What can hang from each mark
sosov: gorek kazip
lupi: pebe tesi
pebe: kamep lupi somigof
kazip: kamep lupi taso
gorek: kamep lupi somigof sosov
tesi: kamep soziv

Every row comes from one small tree of marks. The marks that hang from a mark follow it in brackets, in alphabetical order. Every link used is in the known rows. Which tree was each row made from?
In the rows, 100 means zero.
Known rows
pebe[kamep somigof]: | 130 | 118 | 120 | 104 | 113 |  76 | 115 | 104 | 120 |  78 |  81 | 121 | 127 | 119 | 107 | 108 |  84 |  79 |  98 | 123 | 102 | 121 |
kazip[kamep lupi[pebe] taso]: |  85 |  83 | 109 |  90 | 140 | 131 |  88 |  67 | 120 | 104 |  87 |  94 | 115 |  92 |  77 |  74 | 114 | 108 |  95 |  91 |  99 | 104 |
gorek[kamep lupi]: | 116 |  73 |  89 | 113 | 101 |  98 | 107 |  95 | 133 |  91 | 102 |  73 |  94 | 115 |  94 | 117 | 135 |  96 |  78 | 106 | 104 | 113 |
gorek[lupi[pebe tesi[soziv]] sosov]: | 101 |  89 |  79 | 121 |  95 | 115 | 123 | 118 | 126 | 105 |  97 |  53 |  93 | 126 |  68 | 103 | 119 | 123 | 116 | 121 |  89 | 103 |
lupi[pebe]: | 114 | 105 |  95 | 102 | 120 | 110 | 100 | 125 | 133 |  89 |  92 |  96 | 109 | 119 |  75 |  96 |  98 |  96 |  92 | 134 |  97 |  93 |
lupi[pebe[somigof] tesi[kamep]]: | 137 | 115 | 117 | 107 | 104 |  99 | 111 | 132 | 117 |  77 |  81 |  96 | 116 | 120 |  72 | 100 |  92 |  87 | 135 | 147 | 111 |  97 |
kazip[kamep lupi taso]: |  81 |  75 | 113 |  86 | 133 | 131 |  91 |  54 | 115 | 106 |  90 | 102 | 114 |  93 |  86 |  72 | 113 |  98 |  95 |  87 |  91 | 112 |
pebe[kamep lupi[tesi] somigof]: | 142 | 124 | 120 | 113 | 105 |  66 | 116 | 106 | 119 |  87 |  68 | 121 | 129 | 123 |  97 | 110 |  81 | 101 | 122 | 127 | 106 | 135 |
sosov[gorek kazip[lupi taso]]: |  85 |  69 | 110 |  75 |  89 | 104 | 108 |  84 | 104 |  81 |  88 | 116 | 135 |  80 |  79 |  97 | 107 |  89 |  90 | 115 |  93 |  86 |
kazip[kamep lupi[pebe tesi] taso]: |  91 |  83 | 102 |  95 | 127 | 131 |  92 |  70 | 116 | 110 |  83 |  92 | 115 |  98 |  67 |  67 | 116 | 112 | 118 | 100 | 105 | 102 |
sosov[kazip[kamep taso]]: |  92 |  79 | 121 |  83 | 108 | 115 | 116 |  88 | 114 |  86 | 100 | 111 | 124 |  90 |  91 |  87 | 102 |  79 |  95 | 127 |  96 | 102 |
tesi[soziv]: | 116 |  93 | 117 |  88 | 101 | 121 | 111 | 107 | 120 |  93 |  95 | 113 | 115 | 100 |  88 |  94 |  96 |  86 | 103 | 138 |  86 | 101 |
lupi[tesi[kamep]]: | 129 |  96 | 113 |  88 |  91 | 111 | 113 | 112 | 124 |  83 |  94 | 102 | 108 | 123 |  75 |  89 |  96 |  71 | 126 | 143 |  99 |  96 |
sosov[gorek[somigof]]: |  94 |  83 |  98 |  93 |  82 | 115 | 108 |  80 | 121 |  84 |  97 | 104 | 121 | 106 |  90 | 109 | 100 |  71 |  88 | 125 |  89 |  99 |
kazip[lupi[tesi] taso]: | 100 |  84 |  89 | 102 | 115 | 119 | 100 |  78 | 103 | 112 |  79 | 103 | 103 | 103 |  64 |  77 | 107 |  98 | 120 | 100 |  84 |  99 |
lupi[pebe[kamep somigof] tesi]: | 139 | 122 |  99 | 115 | 105 |  87 | 112 | 128 | 123 |  89 |  76 | 103 | 122 | 126 |  74 |  96 |  91 |  99 | 129 | 143 | 116 | 102 |
sosov[gorek[kamep lupi[pebe] somigof] kazip]: |  98 |  65 |  97 | 100 |  69 |  93 | 118 |  95 | 117 |  74 | 100 |  81 | 122 |  88 |  91 | 132 | 128 |  88 |  79 | 124 | 115 |  94 |
gorek[lupi sosov]: |  88 |  82 |  83 | 114 | 104 | 110 | 122 | 102 | 129 | 100 | 105 |  59 |  89 | 130 |  87 | 108 | 117 | 105 |  87 | 103 |  75 | 114 |
gorek[kamep]: | 120 |  83 |  99 |  96 | 110 | 107 | 106 |  97 | 136 |  84 |  93 |  89 | 105 | 121 |  97 | 100 | 115 |  78 |  85 | 124 | 108 | 106 |
tesi[kamep soziv]: | 132 |  93 | 145 |  68 | 100 | 120 | 112 | 108 | 124 |  68 | 100 | 113 | 117 |  94 |  92 | 103 |  92 |  68 | 106 | 139 |  96 |  93 |
gorek[kamep somigof]: | 113 |  80 |  92 | 112 |  99 | 110 | 113 |  79 | 124 |  89 |  93 |  78 |  96 | 114 | 104 | 116 | 115 |  64 |  87 | 119 | 105 | 114 |
gorek[somigof sosov[kazip[lupi taso]]]: |  77 |  77 |  90 | 109 | 104 | 117 | 131 |  81 | 103 |  98 |  89 |  67 |  94 | 108 |  92 | 106 | 102 |  78 |  99 | 106 |  78 | 109 |
kazip[kamep]: |  97 |  88 | 120 |  84 | 116 | 123 | 103 |  87 | 135 |  92 | 104 | 102 | 119 | 115 |  98 |  81 | 104 |  82 |  90 | 124 |  97 | 115 |
gorek[kamep lupi[tesi] somigof]: | 116 |  71 |  75 | 134 |  77 | 104 | 119 |  80 | 118 | 103 |  99 |  59 |  85 | 114 |  91 | 126 | 137 |  86 | 103 | 111 | 106 | 119 |

Which tree is each row?
|  85 |  70 | 117 |  81 |  80 | 101 | 110 | 101 | 125 |  75 | 108 |  96 | 139 |  87 |  87 | 107 | 120 | 100 |  81 | 129 | 109 |  96 | => sosov[gorek[lupi[pebe]] kazip[kamep]]
| 120 |  88 | 122 |  82 |  97 |  97 | 113 | 129 | 110 |  84 |  88 | 102 | 118 |  93 |  74 |  94 | 103 |  94 | 112 | 138 | 105 |  90 | => sosov[kazip[lupi[pebe tesi[kamep soziv]]]]
| 142 | 113 | 127 | 102 |  98 | 106 | 114 | 134 | 113 |  78 |  80 | 101 | 121 | 106 |  74 | 102 |  92 |  91 | 143 | 153 | 112 |  95 | => lupi[pebe[somigof] tesi[kamep soziv]]
| 114 |  88 | 104 |  93 | 101 | 111 | 103 | 105 | 112 | 108 |  83 | 101 | 107 | 108 |  72 |  82 | 106 | 102 | 119 | 120 |  91 | 102 | => kazip[lupi[tesi[soziv]]]
| 143 | 120 | 109 | 109 | 100 |  94 | 115 | 128 | 119 |  90 |  76 | 107 | 128 | 113 |  75 |  98 |  92 | 103 | 137 | 149 | 117 |  99 | => lupi[pebe[kamep somigof] tesi[soziv]]
| 146 | 123 | 126 | 109 | 101 |  71 | 118 | 106 | 116 |  88 |  68 | 125 | 133 | 113 |  97 | 111 |  81 | 104 | 127 | 131 | 106 | 133 | => pebe[kamep lupi[tesi[soziv]] somigof]
| 102 |  99 |  87 | 125 | 114 |  93 | 121 | 114 | 130 |  92 |  94 |  60 |  99 | 130 |  88 | 118 | 112 | 115 |  91 | 104 |  92 | 114 | => gorek[lupi[pebe[kamep somigof]] sosov]
| 126 | 115 |  96 | 121 | 105 | 100 | 111 | 131 | 114 |  94 |  78 |  96 | 114 | 124 |  70 |  94 |  94 |  99 | 133 | 146 | 104 | 102 | => lupi[pebe[somigof] tesi]
|  93 |  89 | 110 | 104 | 129 | 124 |  95 |  73 | 107 | 107 |  77 |  94 | 119 |  96 |  74 |  73 | 112 | 111 | 124 | 100 | 104 | 111 | => kazip[kamep lupi[pebe[somigof] tesi] taso]
| 107 |  79 | 114 |  85 | 101 | 103 | 115 | 101 | 101 |  88 |  86 | 109 | 114 |  90 |  74 |  90 | 103 |  85 | 112 | 122 |  94 |  92 | => sosov[kazip[lupi[tesi[kamep]] taso]]
| 112 |  96 |  86 | 102 | 123 | 109 |  97 |  88 | 114 | 106 |  75 | 100 | 110 | 104 |  59 |  81 | 106 | 110 | 118 | 102 | 101 |  90 | => kazip[lupi[pebe[kamep] tesi] taso]
| 107 |  95 |  93 | 124 | 100 | 102 | 125 | 120 | 122 |  90 |  94 |  52 |  94 | 130 |  77 | 113 | 114 | 109 | 118 | 116 |  93 | 110 | => gorek[lupi[pebe[somigof] tesi[kamep]] sosov]
| 129 | 121 | 107 | 108 | 123 |  86 | 106 | 123 | 128 |  79 |  81 | 106 | 122 | 119 |  89 | 107 |  89 |  95 |  97 | 129 | 109 | 104 | => lupi[pebe[kamep somigof]]
|  90 |  75 |  91 | 105 |  75 | 110 | 108 |  79 | 118 |  89 | 104 |  93 | 113 | 102 |  88 | 120 | 114 |  84 |  83 | 113 |  86 | 105 | => sosov[gorek[lupi somigof]]
| 100 |  82 | 113 |  84 | 100 | 109 | 127 | 114 | 118 |  86 |  91 |  77 | 108 | 115 |  85 |  92 | 100 |  89 | 109 | 127 |  89 |  98 | => gorek[sosov[kazip[lupi[tesi[kamep soziv]]]]]
| 115 |  89 | 105 |  94 | 118 | 123 |  98 |  92 | 106 |  98 |  78 |  99 | 108 |  90 |  58 |  85 | 106 | 104 | 127 | 109 |  98 |  86 | => kazip[lupi[pebe tesi[kamep soziv]] taso]
| 140 | 112 |  98 |  96 |  97 | 104 | 110 | 127 | 132 |  94 |  84 | 103 | 123 | 115 |  65 |  89 |  97 | 105 | 130 | 150 | 117 |  87 | => lupi[pebe[kamep] tesi[soziv]]
|  92 |  66 |  72 | 131 |  94 | 110 | 127 |  74 | 126 |  97 | 101 |  31 |  77 | 125 | 103 | 131 | 135 |  89 |  82 |  93 |  95 | 124 | => gorek[kamep lupi somigof sosov]
| 101 |  89 |  79 | 132 |  98 | 107 | 110 | 101 | 115 | 101 | 103 |  71 |  87 | 106 |  83 | 128 | 117 |  96 |  87 | 109 |  87 | 111 | => gorek[lupi[pebe] somigof]
| 117 | 101 |  99 |  92 | 125 |  96 |  93 | 112 | 129 |  95 |  83 |  97 | 110 | 113 |  77 |  92 | 104 | 107 |  88 | 108 | 102 |  98 | => kazip[lupi[pebe[kamep]]]
|  92 |  91 | 104 |  99 | 114 | 100 | 123 | 119 | 116 |  88 |  85 |  74 | 108 | 120 |  89 |  98 |  98 |  97 |  97 | 120 |  87 | 106 | => gorek[sosov[kazip[lupi[pebe[somigof]]]]]
| 108 | 101 |  99 | 106 | 136 | 101 |  96 |  86 | 107 |  97 |  72 | 105 | 113 |  97 |  76 |  95 | 101 | 106 | 101 |  92 |  95 | 101 | => kazip[lupi[pebe[kamep somigof]] taso]
| 132 | 113 | 131 | 113 | 104 |  85 | 115 | 112 | 109 |  82 |  73 | 112 | 118 | 116 |  92 | 112 |  84 |  92 | 128 | 132 |  94 | 132 | => pebe[lupi[tesi[kamep]] somigof]
|  87 |  79 |  69 | 136 |  82 | 114 | 133 |  87 | 113 | 111 | 100 |  45 |  79 | 129 |  83 | 117 | 119 |  94 | 111 | 107 |  78 | 120 | => gorek[lupi[tesi] somigof sosov]
|  97 |  81 |  83 | 111 |  72 | 109 | 109 |  90 | 120 |  93 |  99 |  85 | 114 | 105 |  75 | 117 | 117 |  94 | 100 | 122 |  96 |  98 | => sosov[gorek[lupi[pebe tesi] somigof]]
| 101 |  80 | 106 |  99 |  68 |  88 | 118 | 119 | 110 |  78 |  96 | 100 | 133 |  93 |  77 | 116 | 113 | 101 | 102 | 137 | 104 |  93 | => sosov[gorek[lupi[pebe[somigof] tesi]] kazip]
|  80 |  64 |  96 | 100 |  70 | 105 | 121 |  74 | 100 |  83 | 102 | 100 | 123 |  76 |  85 | 124 | 115 |  81 |  88 | 114 |  89 |  95 | => sosov[gorek[lupi somigof] kazip[taso]]
| 129 | 105 |  97 | 103 |  97 | 118 | 109 | 130 | 124 |  99 |  86 |  97 | 114 | 113 |  61 |  86 | 100 | 105 | 133 | 153 | 105 |  87 | => lupi[pebe tesi[soziv]]
